Every row comes from one small tree of marks. Brackets hold a mark, then the marks that hang from it, in alphabetical order. Every link used is in the known rows. Which tree was each row made from?
(in the rows, 128 means zero)
Known rows
{G L {U F}}: [  7 122 171 150 137 122 100 138 160 126 133 128 117 108 124 157 101  98
 120 135 151 112 141]
{F {L C} U}: [124 110  94  67 104 117  69 133 167 130 131 158 121 119 122 124 156 106
 117 116 186 149 188]
{F {L B} {U G}}: [ 87 105  74  85 111 112  32 137 169 138 125 194  95 151 108 114 142  77
 131 109 137 163 164]
{U {G {L B}}}: [ 88 118 110 132 135 118  82 108 135 132 130 158  85 142 100 110 117  91
 138 109  98 149 130]
{B {L G}}: [ 99 135 173 109 135 128 100 131  77 155 119 137  96 131 120 117 150  87
 150 117  82 103 151]
{G {U {F {L P}}}}: [ 67 120 154 135 121 119  73 177 176 121 125 156 134 117 140 154 103 113
 121 125 133 128 149]
{B {L C G P}}: [161 132 177  84 134 120  75 135  88 148  99 153 100 124 109 110 144 100
 143 126  77 139 180]
{G {L B P} {U F}}: [ 48 119 175 117 150 105  49 142 177 130 104 165 112 118 111 149  91  94
 124 171 125 142 155]
{P {L B C}}: [213  78 107  62 149 129 137  97 141 122  92 167 113 134 136  99  92 111
 144 152 133 149 148]
{F L U}: [ 83 122 105  84 105 116  70 148 162 144 138 157 110 130 119 138 172  99
 118 127 179 123 172]
{F {L B C G} U}: [118 105  94  29 127 102  27 122 146 138 110 191 124 134 128 112 150  83
 138 115 156 178 206]
{P {L C}}: [196  89 116  83 136 136 163 105 133 125 105 148 108 126 135 111 114 114
 135 146 145 134 147]
{G {L P} {U F}}: [ 35 128 187 143 138 112  76 151 171 131 120 144 107 110 111 160 112 100
 115 161 141 122 157]
{L G}: [106 137 145 108 142 118 109 124  98 139 119 143 123 135 135 128 148 104
 140 111 108 145 146]
{G L U}: [ 47 139 181 138 143 122  88 130 145 133 146 123 118 108 116 150 118  81
 114 163 175 112 157]
{F {L {C U}}}: [174  97 125  84 102 122  61 138 134 129 134 145 128 111 146 112 139 137
 122 121 164 128 176]
{F {L B C} U}: [134 100  84  45 115 110  41 127 172 131 117 179 129 128 123 114 132 102
 127 129 173 161 191]
{G L}: [ 87 136 146 114 135 120 115 115 132 141 142 116 102 118 110 133 141 107
 127 141 154 103 144]
{L B C G {P U}}: [218  91 129  62 164  90  60 110 129 134  85 178 143 144 108 112  86 122
 137 131  77 209 188]
{G {L C P} {U F}}: [ 65 118 179 123 135 113  74 138 175 118 112 144 124 100 114 149  97 110
 114 147 147 147 172]
{C {L G}}: [ 95 112 165  99 141 113  69 151  94 131 129 124 149 122 120 139 167  87
 140 106 133 118 160]
{F {L B C P} U}: [154 106  95  35 115 102  21 140 180 135 104 196 116 130 109 117 140 102
 121 150 161 178 205]
{L B G P}: [152 131 149  70 157  98  45 130 115 146  86 187 117 149 119 119 130 103
 145 155  73 178 166]
{C U}: [154 100 158 144 115 130  85 122 104 141 106 145 118 124 135 123 151 139
 116 163 134 128 143]
{U F {G L}}: [ 40 112 107 171 119 124 115 122 155 123 127 147  81 135 113 128 116 113
 141  69  81 133 109]
{B L}: [116 131 158 122 124 136 118 136 101 147 125 122 100 125 114 117 135 106
 141 125  99  95 137]
{L B {C {U G}}}: [200  75 109 106 128 124  51  93 117 117  86 184 129 133 129  86  87 134
 131 135 101 196 158]

Write each row's tree
[102 120 108  50 113 109  54 131 141 140 124 170 121 126 129 125 167  86
 127 105 172 160 204]
{F {L C G} U}
[164  99 169 117 115 138  87 117  89 143 104 135 110 113 124 102 136 125
 131 139 111 116 165]
{B {L {C U}}}
[ 61 115 124 161 119 116  98 136 160 128 113 159  73 136 103 131 126 116
 135  91  75 142 120]
{U F {G {L P}}}
[166 104 116  56 155 111  69  96 107 119  95 169 149 133 137  98  95 114
 150 117  99 192 170]
{L B C G}
[173  41 101 110 155 118 177 109 170 137  94 152 109 153 124 133  63 125
 142 124  93 126 115]
{P {L B} {U F}}
[ 77  88  89 137 126 119  95 105 159 112 108 164  99 135 115 109  83 120
 145  72  76 162 123]
{U F {G {L B C}}}
[150  95 153  82 154 130 128 112 120 128  99 163 116 126 146 122 109  79
 138 145 142 152 167]
{P {L C {G U}}}
[137  83 150 117 109 115  41 150 145 140  88 177 109 127 141 127 136 146
 126 148 109 130 151]
{C {U {F {L B P}}}}
[132  83 156 119 133 105  85 167 148 130 122 125 145 123  95 154 136 128
 122 117 118 119 148]
{C {L {P {U F}}}}
[ 79 118  90 110  99 119  56 147 164 141 139 176  89 141 110 127 160  83
 122  97 150 143 162]
{F L {U G}}
[184  98 130  73 148 129 145 101 109 133  96 159 104 133 142 111 130  95
 146 130 129 146 161]
{P {L C G}}
[125  80 102 131 121 111 136 146 173 133 140 122 133 135 125 148  94 146
 127  77 111 111 123]
{P {U {F L}}}
[199 114 138  46 155  99  42 115 118 129  77 192 135 136 120 103 112 111
 143 142  85 205 186]
{L B C G P}
[165  84 104 130 142 102  85 134 169 130  92 178 112 158  94 125  70 137
 132 115  45 178 127]
{L B {P {U F G}}}
[ 94 112  97 136 100 116  79 166 174 124 121 175  88 142 123 126 124 121
 138  64  68 142 123]
{U {F {L P}} G}
[150 121 139  68 129  96  63 163 140 156 140 153 110 138 118 138 151 108
 129 113 119 129 179]
{F {L G {P U}}}
[179 114 171  90 141 112  94 131  97 155 105 142 104 128  98 117 124 106
 137 117  73 139 181]
{B {L C G {P U}}}
[154  86 163  70 158  91  34 154 117 142 109 149 150 138  95 138 139  90
 137 128 104 145 178]
{C {L B G {P U}}}
[ 67 131 117  72 116 109  54 146 140 152 129 168 108 135 124 137 186  77
 129 116 164 138 186]
{F {L G} U}
[125  80 134 122 108 120  56 140 137 135  98 170 116 127 150 125 132 145
 130 129 118 125 144]
{C {U {F {L B}}}}
[107  99 151  70 152 108  39 143 101 130 114 146 153 129 120 126 151  84
 149 115 121 135 163]
{C {L B G}}
[ 70 109 133 124 119 126  90 158 173 108 131 147 148 110 151 144  84 116
 123 108 145 135 152]
{G {U {F {L C}}}}
[109  99  98 101 106 121 108 146 170 112 124 140 131 118 150 128 108 144
 138  73 121 126 140]
{U {F {L C}}}
[200  54  92 118 155 120 155 103 151 141 107 168  85 165 105 112  71  98
 138 121  88 147 120]
{P {L B} {U G}}
[ 99  57 175 105 134 110  10 143 100 133  79 170 145 125 136 130 157 110
 142 127 105 136 160]
{C {L B G} {U F}}
[ 86 107  99 114 125 117  70  97 150 133 112 176  93 139  90 114 133  85
 124 127 141 177 163]
{F {U {G {L B C}}}}
[164  78 143 100 144 100  47 156 140 131 115 152 138 139  83 130 121 104
 129 124 104 148 155]
{C {L B {P {U G}}}}
[ 50 128 165 136 144 122  92 143 123 126 111 152 140 127 148 149 116  98
 136 110 105 148 146]
{L {G {U F}}}
[ 88 124 134  96 116 107  80 166 155 136 113 161 110 131 141 140 143 126
 141  89  93 126 149]
{U {F {L G P}}}
[163  55 112 135 144 124 202 119 161 138 108 134 104 145 125 144  88 133
 133 113 108 112 113]
{P L {U F}}
[196  82 121  48 160 120 123  93 117 131  82 180 110 141 142 100 104  91
 154 143 115 161 164]
{P {L B C G}}
[221  95 116 123 129 110 111 123 151 123 111 152 122 135  93 118  88 145
 117 108  92 185 159]
{L C {P {U G}}}
